What can hang from each mark
B: R U
X: Z
R: T
A: T
U: T
K: Z
T: K U X
Z: A J K
J: T

Known rows, with every way that one mark hangs from another
A(T(U X(Z))): 22.8 -13.4 -20.0 -27.8 3.1 22.6 1.8 -16.4 -1.3 46.3 -20.7 -13.6 -12.5
 -16.3 25.2 3.7 7.6 -16.1 2.6 8.6 -17.2 -34.3
X(Z(A)): 25.3 0.1 -17.6 -5.1 -1.3 5.3 -8.4 -10.2 22.7 17.8 4.0 4.3 -9.2 -12.3
 23.0 7.1 -9.7 13.7 5.1 15.1 -3.9 -15.8
X(Z(A J K)): 20.1 19.1 -19.1 10.9 -12.1 13.8 -3.1 -15.9 15.2 7.1 -8.7 18.1 2.7 -4.6
 -17.9 40.3 -21.8 26.5 -8.2 -8.8 -7.6 -1.3
K(Z(A(T))): -0.6 -17.2 -16.3 4.0 8.2 7.9 -10.7 -9.8 7.5 2.5 16.0 -7.1 25.3 -14.2
 -3.4 -11.9 -11.2 -15.1 -7.1 2.1 -5.0 -15.2
B(R(T(U X))): 4.5 -6.5 -6.5 0.0 -12.7 8.5 -0.1 12.2 -20.7 -13.7 -8.6 -43.9 -20.0 -2.1
 -5.2 -26.9 -15.1 -9.6 22.5 5.7 -15.2 -5.5
B(R U(T(K X))): -26.2 12.9 -15.8 -10.3 -13.1 -22.4 23.4 -1.6 9.6 -15.9 -12.3 18.3 -13.9
 0.0 -37.6 -11.6 7.6 2.6 -11.6 -15.9 16.6 -6.1
J(T(K(Z) U X)): -2.6 -8.2 36.0 0.1 10.0 6.4 -15.6 7.8 -13.9 -5.3 -2.6 0.1 -4.9 14.5 20.5
 6.0 27.1 -6.1 13.5 0.4 -0.4 10.2
U(T(K)): -2.6 -4.9 -3.0 -13.7 13.9 -33.3 34.2 19.7 17.0 -8.2 9.8 5.3 -11.2 -10.0
 17.1 -24.2 10.4 6.9 -6.6 21.0 31.0 23.8
X(Z(J)): 13.6 12.4 -20.2 -5.4 -22.7 -0.1 14.4 -5.3 2.6 3.9 -5.7 12.9 -6.4 1.6
 10.3 1.0 7.0 13.2 -9.0 18.0 8.1 -10.1
T(K X): -19.5 8.5 25.3 -20.9 2.4 -26.4 6.7 13.2 8.2 19.6 16.5 1.6 -13.9 10.4 9.0
 -16.5 16.1 -7.8 -3.4 2.2 5.9 0.5
R(T(K U)): 6.0 -19.2 20.6 12.2 19.4 -15.9 17.7 17.7 -0.2 -19.2 10.8 -10.0 -5.0
 -10.0 32.2 -41.2 -3.9 2.0 28.5 15.3 5.2 23.8
K(Z(A J(T(U)))): 29.2 -15.2 -8.3 23.3 0.4 31.0 -23.2 -2.2 -8.4 -16.9 -11.7 2.5 24.8 5.8
 9.1 20.8 1.8 11.6 7.1 -8.5 -5.2 5.9
J(T(X)): 3.9 22.5 17.6 -10.6 -1.5 -5.8 -21.4 16.6 -16.1 39.7 3.4 -9.4 -13.8 15.2
 17.4 2.2 7.6 -18.8 3.4 -11.2 -0.1 -14.5
Z(A(T(X)) J K): -5.7 18.4 -14.6 -1.8 4.7 10.4 -12.3 -13.8 2.4 39.3 -5.8 0.5 19.8 0.5
 -40.7 28.6 -25.8 -8.7 -25.8 -43.5 -18.8 -19.4
R(T(K(Z))): -31.0 -3.3 29.6 16.2 0.3 -32.3 2.4 13.0 -10.7 -47.6 35.5 -4.5 -1.9 5.8
 6.4 -32.8 -7.4 -3.9 16.5 25.7 15.6 26.6
K(Z(A J(T))): 5.3 7.2 -3.2 24.5 -5.3 13.5 -29.3 0.2 -9.2 -18.8 4.3 13.0 20.7 15.7 -2.1
 17.9 -1.6 8.7 -5.9 -11.9 4.1 0.4
K(Z(J)): -8.9 2.5 -8.2 3.7 -31.3 -7.5 4.6 9.2 -11.6 -25.8 16.5 -3.1 13.2 10.3
 -13.6 -9.9 9.9 -6.0 -10.7 19.4 9.7 6.3
J(T): 18.2 11.8 14.3 12.5 6.8 -1.5 -6.1 19.3 -8.3 25.8 2.9 1.8 -3.5 2.5 29.0
 -16.6 7.3 -10.2 5.9 -2.9 9.4 -3.8
A(T(K(Z) U X)): -15.7 -25.1 12.1 -13.0 13.8 4.6 6.2 -4.3 -1.6 2.2 1.6 -5.9 7.6 -4.8 4.5
 -15.4 20.7 -20.1 -1.9 5.2 -5.2 -3.7
X(Z(A(T) J K)): 15.2 13.2 -29.0 14.8 5.4 24.8 1.0 -29.4 12.5 24.0 -18.5 23.0 16.7 -14.2
 -18.2 32.4 -26.1 14.2 -20.2 -21.8 -10.6 -18.8
R(T(K U X)): -7.8 -9.5 24.5 -9.4 11.7 -19.2 3.6 13.1 -8.9 -3.9 10.8 -20.0 -15.7 1.5
 21.7 -25.6 -3.2 -7.0 25.9 6.4 -3.4 11.4
Z(A(T(U)) J K): 32.5 -12.8 -25.8 20.2 16.5 31.4 7.6 -10.7 11.4 23.1 -23.0 2.1 37.4 -21.5
 -17.2 12.3 -20.5 3.0 -10.2 -30.8 -18.1 -3.1
K(Z(A J(T(X)))): -9.2 15.5 1.7 2.1 -13.9 10.0 -46.9 -4.4 -18.0 -3.6 5.5 2.5 9.8 26.0
 -13.5 36.4 -2.4 -0.1 -9.6 -22.1 -4.4 -11.6
Z(K): 12.8 15.2 7.6 8.8 -6.8 -8.5 12.6 17.8 2.9 23.6 9.0 -8.7 0.5 -7.6 -11.3
 -4.6 -10.3 -10.4 1.9 4.0 -1.5 14.2

Rows
-11.4 3.6 -18.8 12.0 -5.5 -20.4 38.1 4.0 19.5 -29.6 -12.8 30.0 -1.0
 -11.4 -25.3 -29.4 10.3 11.4 -8.6 -7.2 25.4 6.9 -> B(R U(T(K)))
-29.2 -7.0 6.1 11.7 4.9 -7.3 21.3 -5.7 0.9 -22.8 6.8 24.6 25.6 4.5 -10.1
 -23.5 17.1 -3.8 -24.1 1.0 15.7 2.7 -> A(T(K(Z(J))))
-8.3 -24.0 22.4 16.0 6.4 -14.1 8.8 13.2 -11.0 -49.0 18.9 -13.4 0.1 -4.3
 18.5 -32.0 -0.2 -0.6 30.9 30.0 6.2 31.4 -> R(T(K(Z) U))
4.9 3.9 -41.1 6.3 -24.0 -9.7 28.6 6.8 7.0 -17.8 -13.8 7.3 0.4 -15.7
 -32.1 -24.3 -2.4 -1.2 -6.0 -2.4 15.9 -5.1 -> B(R U(T))
-25.2 -13.2 14.2 7.9 16.9 -10.4 17.5 -1.1 6.0 -11.7 15.1 12.7 15.8 -5.8
 3.9 -32.9 16.2 -14.3 -10.4 10.2 11.4 3.8 -> A(T(K(Z)))
-29.0 17.0 13.4 0.6 -6.7 -10.2 3.8 -8.1 -4.1 -27.2 -4.7 -0.8 -41.1 9.8
 -1.6 -12.7 -8.5 15.5 9.9 9.7 1.4 -7.7 -> B(R(T(K X(Z))))
-4.7 -13.1 4.0 4.9 40.6 -3.5 8.4 -7.5 30.9 20.9 7.2 20.0 19.2 -16.1 14.6
 -26.5 -2.4 0.2 -9.3 -16.3 2.4 -8.9 -> Z(A(T(K)))
11.4 -0.5 -16.7 -5.4 -19.2 17.5 -3.0 -7.2 -16.5 -13.5 -19.0 -31.8 -35.7
 -4.4 4.9 -6.0 -13.4 4.0 24.6 18.7 -16.9 -15.3 -> B(R(T(U X(Z))))
11.6 -33.7 9.9 9.0 15.5 6.5 1.5 0.9 21.8 -26.0 10.7 0.9 14.6 -9.9 14.5
 -8.5 10.0 13.0 13.7 14.3 -1.2 22.1 -> T(K(Z(A)) U)
0.0 23.1 -5.3 -13.8 -1.3 9.6 -1.5 -17.3 -4.5 51.1 -10.9 -2.1 -13.5 -7.2
 -13.6 26.8 -13.2 -15.5 -10.5 -9.6 -15.3 -26.3 -> A(T(X(Z(K))))
-1.0 13.6 6.6 21.3 -16.9 3.7 -11.6 10.4 -24.6 -16.5 2.9 9.2 12.1 19.8
 0.4 3.3 11.9 -2.0 -6.8 2.0 12.9 5.4 -> K(Z(J(T)))
-12.3 34.9 -2.1 8.0 -24.4 4.9 -5.3 -7.9 -19.8 -9.6 -9.4 -20.5 -39.0 3.7
 -31.5 16.7 -34.0 5.2 11.2 0.4 -15.0 -7.3 -> B(R(T(X(Z(K)))))
1.3 30.5 -31.1 -26.0 -28.7 -9.1 9.9 -6.5 -9.4 10.1 -13.9 -1.6 -26.3 3.4
 -27.2 55.2 -12.3 12.3 -19.5 4.6 7.5 3.6 -> U(T(X(Z(J K))))
20.3 26.5 4.1 33.9 7.0 15.7 -17.8 4.7 -1.6 17.4 -9.7 19.5 20.2 7.5 -14.7
 31.8 -20.2 13.1 -7.9 -39.5 -2.7 6.0 -> Z(A J(T) K)
22.9 -0.6 -19.9 -25.7 -24.0 15.2 2.0 -9.5 -5.1 18.4 -19.1 -7.6 -13.2 3.7
 11.2 20.4 12.8 6.2 0.0 13.0 -10.0 -17.7 -> T(U X(Z(J)))
-25.9 -0.3 16.2 7.8 -12.8 -17.5 16.1 7.7 1.2 -40.6 16.9 19.8 11.5 13.1
 -11.4 -15.4 20.4 9.1 -12.5 15.8 19.3 20.1 -> T(K(Z(J)))
16.3 -32.9 -31.6 9.5 4.2 29.2 -3.2 -16.0 3.0 -9.8 -8.5 -4.8 41.1 -14.2
 -6.2 -1.8 -2.3 -3.5 -8.5 -4.0 -10.9 -8.8 -> K(Z(A(T(U)) J))
18.0 33.7 8.4 2.6 5.2 18.6 -41.1 -13.5 -1.4 45.0 -12.3 8.6 -19.0 6.7 1.2
 62.4 -21.2 11.0 3.6 -28.4 -16.3 -16.2 -> J(T(X(Z(A K))))
-31.9 -2.0 4.5 -29.8 -5.6 -34.4 9.5 10.6 -1.7 -25.6 19.8 -8.0 -20.4 7.6
 -8.8 4.3 14.2 -4.2 -9.6 26.4 22.5 21.4 -> U(T(K(Z) X))
11.9 -3.2 33.7 -2.7 24.0 3.2 -6.8 13.4 -3.2 25.4 -12.1 4.9 -9.5 9.0 33.4
 -4.6 23.8 -4.1 12.5 -12.6 -0.5 4.0 -> J(T(K U X))
-22.0 -16.2 26.2 -5.2 -1.3 -17.2 -4.8 10.3 -19.5 -34.5 19.7 -24.7 -11.2
 8.1 6.5 -14.6 -1.8 -10.3 26.6 20.2 -2.8 18.9 -> R(T(K(Z) U X))
-26.8 -3.9 18.4 -13.5 2.5 -14.6 -20.4 -4.3 12.7 -9.5 26.1 -0.1 -0.5 11.9
 -8.1 7.1 4.0 0.5 -1.8 0.9 -2.3 4.5 -> T(K(Z(A)) X)
8.3 -7.1 2.6 -15.5 -7.2 -9.0 -7.5 15.3 -21.0 9.6 9.4 -43.7 -14.3 -2.7
 16.0 -18.9 -14.8 -22.1 27.8 12.3 -12.6 0.2 -> R(T(U X))
13.5 14.4 -10.4 15.0 -6.9 2.3 -2.1 2.4 11.6 10.5 0.6 5.8 18.4 -1.2 -28.2
 19.9 -23.8 10.3 -10.9 -20.9 -7.1 9.8 -> Z(A J K)
-16.1 -11.3 12.6 -10.7 -15.1 -2.0 5.7 1.9 -6.4 -25.1 2.5 -0.2 4.3 15.3
 -8.7 3.5 26.4 1.6 -3.0 9.1 0.9 14.2 -> T(K(Z(J)) U X)
-6.1 -1.5 28.8 25.5 23.2 0.0 -22.7 2.7 8.4 -16.7 13.7 23.0 11.2 10.2
 17.3 3.5 6.6 12.0 4.8 -7.7 10.3 12.9 -> J(T(K(Z(A))))
-15.6 14.2 -16.7 -35.5 -9.6 -22.0 19.9 -7.5 6.7 -8.4 -8.9 18.2 -29.6 9.4
 2.7 26.5 13.6 24.0 -21.9 13.5 23.0 0.2 -> U(T(K X(Z(J))))
-0.9 -19.7 11.5 -17.8 27.9 2.2 15.2 0.5 7.8 33.4 -8.2 -2.5 5.7 -10.2
 19.6 -25.6 18.0 -18.8 -2.1 -9.1 -6.2 -10.5 -> A(T(K U X))
35.6 1.2 -11.9 -13.6 -2.2 25.9 -19.6 -16.0 12.2 36.4 -16.0 -12.7 -15.0
 -12.8 -1.7 49.6 -19.3 10.1 12.6 -5.2 -29.3 -8.4 -> T(U X(Z(A K)))
-7.0 -28.0 -0.2 13.1 11.2 11.5 24.8 -7.2 2.0 -25.3 -8.0 15.7 29.3 -6.0
 1.7 -23.3 22.8 -0.9 -10.4 5.0 6.2 8.9 -> A(T(K(Z(J)) U))
22.1 -25.0 -20.3 -20.9 21.1 21.5 -11.8 -9.1 10.3 47.8 -8.9 -23.3 12.4
 -17.8 11.5 -2.3 -6.2 -19.5 2.4 -17.1 -24.1 -28.6 -> Z(A(T(U X)))
